(in the rows, 128 means zero)
Known rows, with every step that occurs
u/s: 102 137 147 98 89 169 140 194 127 161 76 58 75 125 196 145 157 101 92 67 103
z/f/u/s/c: 72 117 152 107 95 169 117 166 146 131 64 110 129 155 220 114 105 81 100 46 150
k/c: 99 147 151 93 91 214 129 197 129 127 77 44 79 123 193 105 157 101 113 93 131
c/k/a/s: 101 190 160 107 87 154 133 144 143 139 109 80 93 142 171 130 137 148 156 96 161
m/z/f/u/s/c/k/a: 76 129 183 96 139 191 149 139 164 128 96 133 139 158 207 129 122 109 160 41 186
z/f/a/s/u: 89 154 126 102 85 149 111 131 132 131 42 131 81 144 178 93 88 109 105 83 154
u/s/z/m/c/k/a/f: 78 83 156 70 75 174 124 149 188 141 111 96 159 123 163 142 155 101 144 92 142
m/c/k/a/f/u/s/z: 53 100 170 115 97 146 137 154 207 117 114 127 135 146 207 142 148 117 152 79 175
s/c: 96 161 166 90 102 171 111 191 136 107 69 78 95 128 184 111 144 106 101 64 140
u/s/z/f/a: 89 116 154 79 84 189 109 164 114 154 37 116 76 132 198 124 130 58 143 75 146
k/a: 84 150 138 86 88 185 145 181 127 138 65 63 80 116 184 122 186 108 104 98 145
m/c/k/z/f/a/s: 53 139 193 103 93 172 91 123 153 125 116 107 115 144 164 106 99 110 180 87 176
f/a: 98 163 123 105 105 173 115 172 110 142 59 74 53 137 206 135 162 102 110 69 149
m/z/f/u/s: 70 104 155 85 115 160 154 157 147 159 86 114 97 139 218 148 116 99 80 34 153
m/c/k/z/f/u/s: 42 90 178 109 98 174 122 150 152 138 111 101 141 139 224 134 126 98 147 71 160
m/c/k: 72 163 168 101 106 157 113 173 135 117 114 52 116 141 202 143 147 142 119 45 148
a/f/u/s/c: 74 118 152 129 110 141 128 173 192 122 86 119 116 151 211 133 113 93 82 62 141
c/k/a: 92 178 146 98 106 181 137 163 115 139 83 67 95 131 204 142 171 128 143 90 163
a/f/u/s: 70 115 128 127 101 132 145 167 174 154 87 104 94 142 227 158 124 99 64 72 134
z/m/c/k/a/f/u/s: 65 85 109 110 92 156 137 134 195 153 126 86 174 153 206 156 147 119 107 69 155
s/c/k/a/f/u: 63 159 151 131 127 154 127 141 181 100 93 129 135 158 219 129 126 119 135 86 200
m/z/f/u/s/c/k: 84 138 187 100 143 166 130 143 154 128 102 133 132 164 222 141 91 112 138 16 175

Rows
84 147 160 143 129 138 121 153 180 122 103 123 131 167 231 151 99 113 124 54 159 => a/f/u/s/c/k
68 148 192 113 99 148 95 122 156 107 105 152 132 146 199 101 72 111 169 94 198 => a/s/c/k/z/f/u
75 138 150 71 87 181 94 158 103 133 32 122 73 127 203 118 129 67 133 81 178 => s/z/f/a
101 91 126 86 78 142 103 155 152 137 111 99 144 143 222 156 147 126 137 41 155 => f/u/s/z/m/c/k
108 123 168 79 79 164 127 198 131 143 65 92 68 111 190 136 162 92 122 78 119 => u/s/z
45 133 180 92 66 138 108 121 177 104 112 141 146 155 189 103 105 131 169 75 211 => m/c/k/a/s/z/f/u
112 202 188 113 103 139 99 154 151 106 113 96 108 153 172 119 96 145 151 61 156 => a/s/c/k
75 108 178 87 125 170 136 163 165 127 84 129 119 148 203 123 104 93 98 25 157 => m/z/f/u/s/c
112 160 176 109 112 199 136 177 146 129 87 75 117 145 184 125 161 111 174 75 137 => u/s/c/k/a
109 126 131 72 95 183 109 151 104 155 92 76 108 100 200 150 159 108 136 111 150 => c/k/z/m
131 134 116 68 60 145 85 141 135 145 73 116 73 123 160 122 130 106 134 88 158 => f/a/s/z/m
91 131 188 106 125 219 101 149 126 135 68 118 110 141 197 113 118 62 202 88 156 => u/s/c/k/z/f/a
96 106 154 50 41 132 91 162 170 121 110 91 123 114 136 112 131 125 101 71 139 => a/s/z/m/c
103 149 148 129 116 177 138 164 159 123 90 101 122 161 222 131 156 121 168 64 163 => f/u/s/c/k/a
86 149 183 117 120 184 140 160 180 127 97 98 133 145 179 132 134 100 152 90 141 => u/s/c/k/a/f
131 148 150 94 99 174 76 125 145 126 106 116 108 133 156 112 116 111 195 104 167 => f/a/s/c/k/z/m
57 124 149 77 118 154 139 149 135 139 80 120 95 134 223 139 116 109 69 41 182 => m/z/f/u
106 111 134 67 54 144 79 147 166 125 99 102 102 131 142 112 136 116 131 66 153 => f/a/s/z/m/c
54 143 206 72 62 161 107 132 165 110 108 117 141 139 151 98 113 120 175 86 185 => m/c/k/a/s/z/f
72 169 177 110 122 176 125 154 170 106 89 105 130 142 182 123 134 110 141 97 173 => s/c/k/a/f
105 92 147 62 69 189 119 164 152 143 102 73 146 121 168 134 184 112 164 78 136 => u/s/z/m/c/k/a
98 165 175 96 79 166 126 168 176 106 92 93 99 133 135 86 139 122 132 93 148 => k/a/s/c
78 161 176 105 99 173 97 116 121 146 91 123 86 137 183 119 93 99 183 109 181 => c/k/z/f/a/s
84 125 147 94 85 167 111 132 139 128 46 147 72 114 165 81 103 91 134 126 157 => k/z/f/a/s/u
